Each row was made from one walk, in order. Every step used is in the known rows, and no mark comes twice. Write each row's walk.
In the rows, zero is written as 128.
Known rows
H > T > N: [122  67 106 113 164 142 145 137 119  85 155 177 136 162 113 126 111 133
  85 128  94 102 166 155 162  81 121 104 149 147 133 150 104]
G > N > F: [143  78 106 119 120 121 187 149 129  93 152 186 179 147  81 157 143 148
  85 159 124 123 199 176 145 137 124 137 156 163 161 166 152]
G > B > N > T: [137  73 133 118 151 135 181 138 172  85 144 146 128  85  83 147 121 126
  88 123 118 119 154 151 156 105 127 100 173 152 147 193 118]
A > G: [114  79 144 103 142 141 159 138 147 133 137 172 151 148 167 117 116 153
  89 132  98 112 160 164 131 123 126 102 143 152 140 131 127]
V > G > E: [ 92  60 124  96 144 118 205 140 119 103 126 156 143  97 129 127  95 145
  78 128 116 141 182 130 159 123 107 120 146 163 142 122 150]
F > N > G > M: [133  76 144 106 144 130 203 129 124 120 147 180 154 102 127 144  90 145
  79 124 112 151 150 156 128 136 132 126 195 123 136 149 117]
H > T > N > G > E: [ 81  46 107  96 160 135 192 136 117  87 151 182 144  98 129 119  94 156
  88  97 107 140 187 114 181 113 111 122 197 140 126 145 132]
G > N: [129  70 147 130 141 124 166 135 134 101 152 166 171 158 108 162 110 125
  86 145 111 129 175 154 154 123 120 116 150 148 157 162 134]
G > A: [113  82 136 132 131 131 123 162 122 110 151 144 131 160 174 163  84 140
 105 119  99 123 155 145 127 107 108  78 141 147 122 154 111]
F > T > H > N: [ 90  64 131 122 167 109 118 125 153  93 161 144 160 155 113 159  90 128
  98 151  85 105 189 161 146  77 161 129 136 139 147 142 135]
V > G > X: [106  69 158  92 140 118 179 139 172 105 143 149 152 166 142 112  79 172
  88 112 126 142 163 144 117 143 119  89 148 146 162 123 140]
V > G > B > N > T: [118  63 141 107 162 132 197 131 163  89 138 149 131  74  84 138 115 126
  82 123 130 123 157 152 154 104 130  93 169 160 151 182 124]
B > N: [152  94 131  95 126 129 158 141 113 100 154 160 159 148  96 130 126 122
  94 126 100 121 157 159 171  95 101 108 110 152 163 168 135]
T > H: [ 98  95 152 120 163 122 137 131 151 101 166 146 130 169 130 147  89 140
 107 175  87 116 185 166 111 107 147 122 135 139 133 144 134]
T > N > G > X: [ 91  73 154  91 151 136 175 137 162  92 171 167 168 186 151  98  85 197
 107  87 122 151 163 144 129 142 127  93 195 121 153 141 130]
T > N: [118  95 132 115 163 144 159 143 106  89 162 167 158 193 133 113 115 153
 101 139  99 116 152 176 143  99 127 106 145 146 142 144 119]
B > N > F > T: [162  69  89 104 132 143 183 173 130  95 153 162 142 104  75 153 128 139
  75 115 111 112 201 137 166  83 124 132 140 147 139 171 133]
X > G > B > N: [135  87 162 107 135 129 169 144 142 103 152 153 160 154 107 137 105 164
 101 107 119 135 174 173 163 120 112  77 176 155 158 170 135]
F > N > T > H: [ 79  68 152 121 180 129 173 121 160  67 170 159 134 114 107 158 103 119
  91 151 112 110 179 148 117  90 169 141 141 143 140 152 126]
G > E: [116  75 115 113 129 122 181 147 134 100 137 154 138 115 128 139 103 144
  89 128  98 133 171 125 163 124  99 134 156 148 137 140 143]
S > G: [115  86 130 100 137 145 179 151 172 132 155 157 137 143 119 139  88 166
  67 149 100 121 159 166 109  96 116 101 132 146 135 145 111]
X > G > B > N > T: [114  67 149 116 151 137 190 138 179  83 143 162 130  83  85 149 109 135
  89 112 131 122 164 146 153 108 124  91 183 157 147 183 118]
N > H > T: [108  55 116 133 160 113 134 129 164 110 148 190  94 104 110 156 102 108
  85 138  90 116 159 132 156  81 111 129 120 136 123 159 113]
A > G > X: [110  75 149  95 130 133 164 137 194 118 153 155 164 170 175 112  91 187
  93  97 116 128 164 156 125 153 121 102 164 139 164 128 135]
G > N > F > T: [148  52  99 125 142 139 189 169 141  95 155 165 151 106  86 173 118 140
  70 125 120 116 215 133 154 100 134 136 165 145 136 166 132]
V > G > B > N > H > T: [110  49 126 116 175 109 156 122 150 108 149 175 110  89  98 150  98 120
  82 116 112 126 171 156 178  86 113 108 133 151 141 170 130]
T > N > H: [ 75  89 145 136 187 130 159 131 121  96 180 187 141 161 149 125 114 148
 104 135 107 131 140 189 140  90 125 134 119 136 142 150 133]
B > N > T: [126  72 124 109 143 137 181 136 158  81 144 168 131  77  75 141 128  99
  82 124 115 111 148 134 160  88 119 114 131 154 154 181 116]
B > N > H > T: [117  55 113 119 157 115 141 125 146 101 156 189 109  97  94 154 110 100
  84 120  97 116 161 142 183  70 103 128 105 145 141 171 122]
H > T > N > G: [ 95  55 130  97 171 143 163 131 118  96 157 197 137 143 125 112 100 149
  97 112 100 128 169 130 154  98 130  90 185 130 122 153 111]
F > N: [138  73 147 109 140 123 169 142 115  84 152 173 166 163 119 147 124 131
  89 129 105 128 148 147 144  97 135 129 117 142 154 138 127]
A > G > N: [110  59 150 114 148 133 173 127 135 119 149 176 187 146 143 148 112 141
  80 127 118 120 183 166 157 132 127 111 156 158 162 147 139]
H > T: [144  58 109 116 136 123 132 139 157 109 129 172 103 125  99 150 103 106
  78 141  81 106 167 119 155  90 110 103 139 144 123 156 103]
T > H > N: [ 87  83 139 120 157  98 112 112 149  94 159 154 172 182 114 145 105 130
 110 174  83 110 175 185 137  96 153 126 127 151 159 138 144]
N > F > T > H: [112  75 116 120 165 136 162 155 159  93 171 146 126 128 108 164  96 150
  88 155 101 107 221 149 119  92 158 142 152 140 123 152 137]
H > T > N > F: [138  78  77 108 142 136 170 151 119  80 153 195 148 149  87 128 142 155
  88 144 109 101 194 175 155 107 128 126 152 161 142 156 128]
A > G > B > N: [148  88 144  97 143 134 164 134 138 118 150 142 170 147 133 123 120 164
  96 107 111 127 169 190 169 124 120  87 170 156 163 170 138]

Write each row's walk
[ 69  53 149 105 173 116 142 123 146 102 161 169 158 136 121 138  87 143
 106 131  94 132 187 139 143  95 160 112 174 125 134 146 137] : F > T > H > N > G
[ 83  73 150 110 183 136 170 116 174  90 169 141 138  99 122 144  99 145
  94 137 118 107 196 177 135 108 162 113 175 154 147 168 135] : A > G > B > N > T > H
[141  58  88 117 135 124 158 163 149  97 145 165 152 121  84 159 126 138
  81 134 102 108 198 142 154  86 142 134 148 145 138 156 134] : H > N > F > T
[162  95 139 110 136 125 157 142 135 105 152 135 158 155 104 138 116 153
 101 123 105 133 161 182 167 115 111  91 162 150 158 182 136] : G > B > N
[156  67  95 119 137 143 178 178 146 104 146 161 125 114  91 155 119 145
  78 131 105 113 196 129 141  93 132 133 153 138 123 160 124] : N > F > T
[ 53  58 167 129 181 130 180 119 176  75 168 169 139 107 105 172  84 129
  88 149 126 111 208 144 120 108 159 124 171 153 141 155 131] : X > G > N > T > H
[110  42 123 127 163 111 148 128 144  92 156 197 115 109 107 162 110 107
  80 121 100 119 155 133 164  74 122 143 111 136 135 154 117] : F > N > H > T
[ 90  79 140 111 172 132 165 122 159  76 170 151 127 104  94 149 102 116
  93 149 110 106 184 154 134  88 149 128 134 151 148 170 132] : B > N > T > H
[162  99  94  94 109 126 181 155 115  91 151 182 167 138  76 132 157 143
  95 145 116 118 185 181 160 115 111 131 124 167 166 172 151] : B > N > F
[135  88 138 108 146 125 199 135 130 135 124 154 132 101 127 140  81 134
  67 154 112 135 155 177 119 139 121 109 166 150 136 133 119] : V > G > M
[115  56 140 121 155 135 192 138 157  70 143 176 136  92  93 153 124 105
  77 125 119 116 144 123 139  90 145 132 135 146 145 159 111] : F > N > T
[ 91  73 156 132 169 112 169 130 128  93 170 191 148 140 135 149 120 130
  99 129 113 141 136 164 141  90 133 153  97 133 150 146 138] : F > N > H
[121  71 124 120 176 159 166 160 117  88 165 155 146 162 126 132  98 150
  85 111 100 109 172 146 151  72 136 111 157 132 126 151 108] : F > T > N
[ 82  71 154 107 189 127 181 118 161  80 163 136 130  94  99 146  91 137
  92 148 122 119 192 168 129 100 160 108 162 159 144 167 138] : V > G > B > N > T > H
[ 81  71 137 139 198 142 165 144 129  96 181 178 130 140 142 138 103 146
  95 118 108 126 157 162 148  70 133 140 128 126 130 153 124] : F > T > N > H
[ 98  71 108  98 131 136 207 149 159 115 150 150 143 100 124 141  85 172
  62 124 108 134 178 141 146 109  99 132 154 153 137 140 133] : S > G > E
[130  80 166 121 159 124 159 143 165 122 142 143 134 152 137 131  91 184
 113 132 101 156 162 158 124 143 134  74 229 125 118 169 125] : N > G > B
[ 73  65 149 132 181 127 170 119 174  76 170 155 136 110 100 169  91 118
  89 161 117 110 195 150 127 105 160 133 157 149 143 166 131] : G > N > T > H
[100  62 127 126 150 114 152 125 179  85 132 171 143 102  88 148 122  99
  89 151 101 105 143 145 147  92 142 120 143 153 150 160 116] : H > N > T
[110  89 102 114 133  98 145 130 138  87 157 176 178 164  91 146 139 152
 106 182 102 108 199 202 132 116 154 146 136 167 165 148 159] : T > H > N > F
[ 83  78 141 108 182 138 181 122 188  88 178 133 131  98  99 155  84 154
  81 145 118 112 195 176 121  91 156 113 170 152 144 176 126] : S > G > B > N > T > H
[109  53 138 135 157 134 189 132 173  83 144 171 140  89  87 166 114 103
  76 140 124 116 164 130 146 110 130 121 163 151 148 176 117] : G > N > T
[136  89  96 114 114 100 151 142 136  93 139 186 179 162  84 140 152 146
 102 168 103 114 178 190 146 120 135 135 135 166 164 152 151] : H > N > F
[ 56  46 142 121 165 124 119 144 127 102 167 151 149 136 172 166  63 151
 113 100 105 128 188 135 139  91 147  84 177 132 118 152 123] : F > T > H > N > G > A
[ 79  55 139 117 171 156 149 162  98  99 169 159 140 143 182 145  72 165
 106  76 114 134 174 128 143  92 127  69 187 125 108 157 108] : F > T > N > G > A
[159  97  98  94 121 129 196 154 145 103 160 159 169 133  79 137 138 190
  82 139 125 128 196 208 145 124 120 113 169 167 160 181 148] : S > G > B > N > F
[ 94  55 137  91 154 136 166 132 168  89 166 174 153 168 141 106  79 186
  98  79 118 142 171 129 140 133 124  90 198 123 149 147 122] : H > T > N > G > X
[ 67  69 154 102 163 107 137 110 141 102 158 177 167 158 126 128  96 147
 117 149  92 136 178 158 137 110 156 107 166 133 144 143 144] : T > H > N > G
[ 98  59 173 123 139 130 181 139 138  99 152 189 173 155 112 166  97 140
  89 125 128 131 189 145 149 130 119  98 165 157 154 144 134] : X > G > N
[ 80  71 163 129 131 137 138 164 128 108 150 167 134 158 179 167  71 154
 110 102 118 125 172 138 124 114 109  61 158 154 121 138 114] : X > G > A
[ 91  34 123 130 171 116 152 117 160 112 155 200 127  96 123 162 102 114
  74 121 110 113 178 144 173  94 120 133 138 147 143 158 126] : A > G > N > H > T
[133  91 146 119 151 135 171 150 194 131 152 124 135 155 131 145  80 197
  78 145 103 135 165 187 107 122 127  81 200 140 129 164 113] : S > G > B
[119  63 146 117 179 135 158 135 153 106 151 155 135 153 136 120  90 184
 104 117 106 142 173 161 145 127 137  71 239 128 118 170 114] : H > T > N > G > B
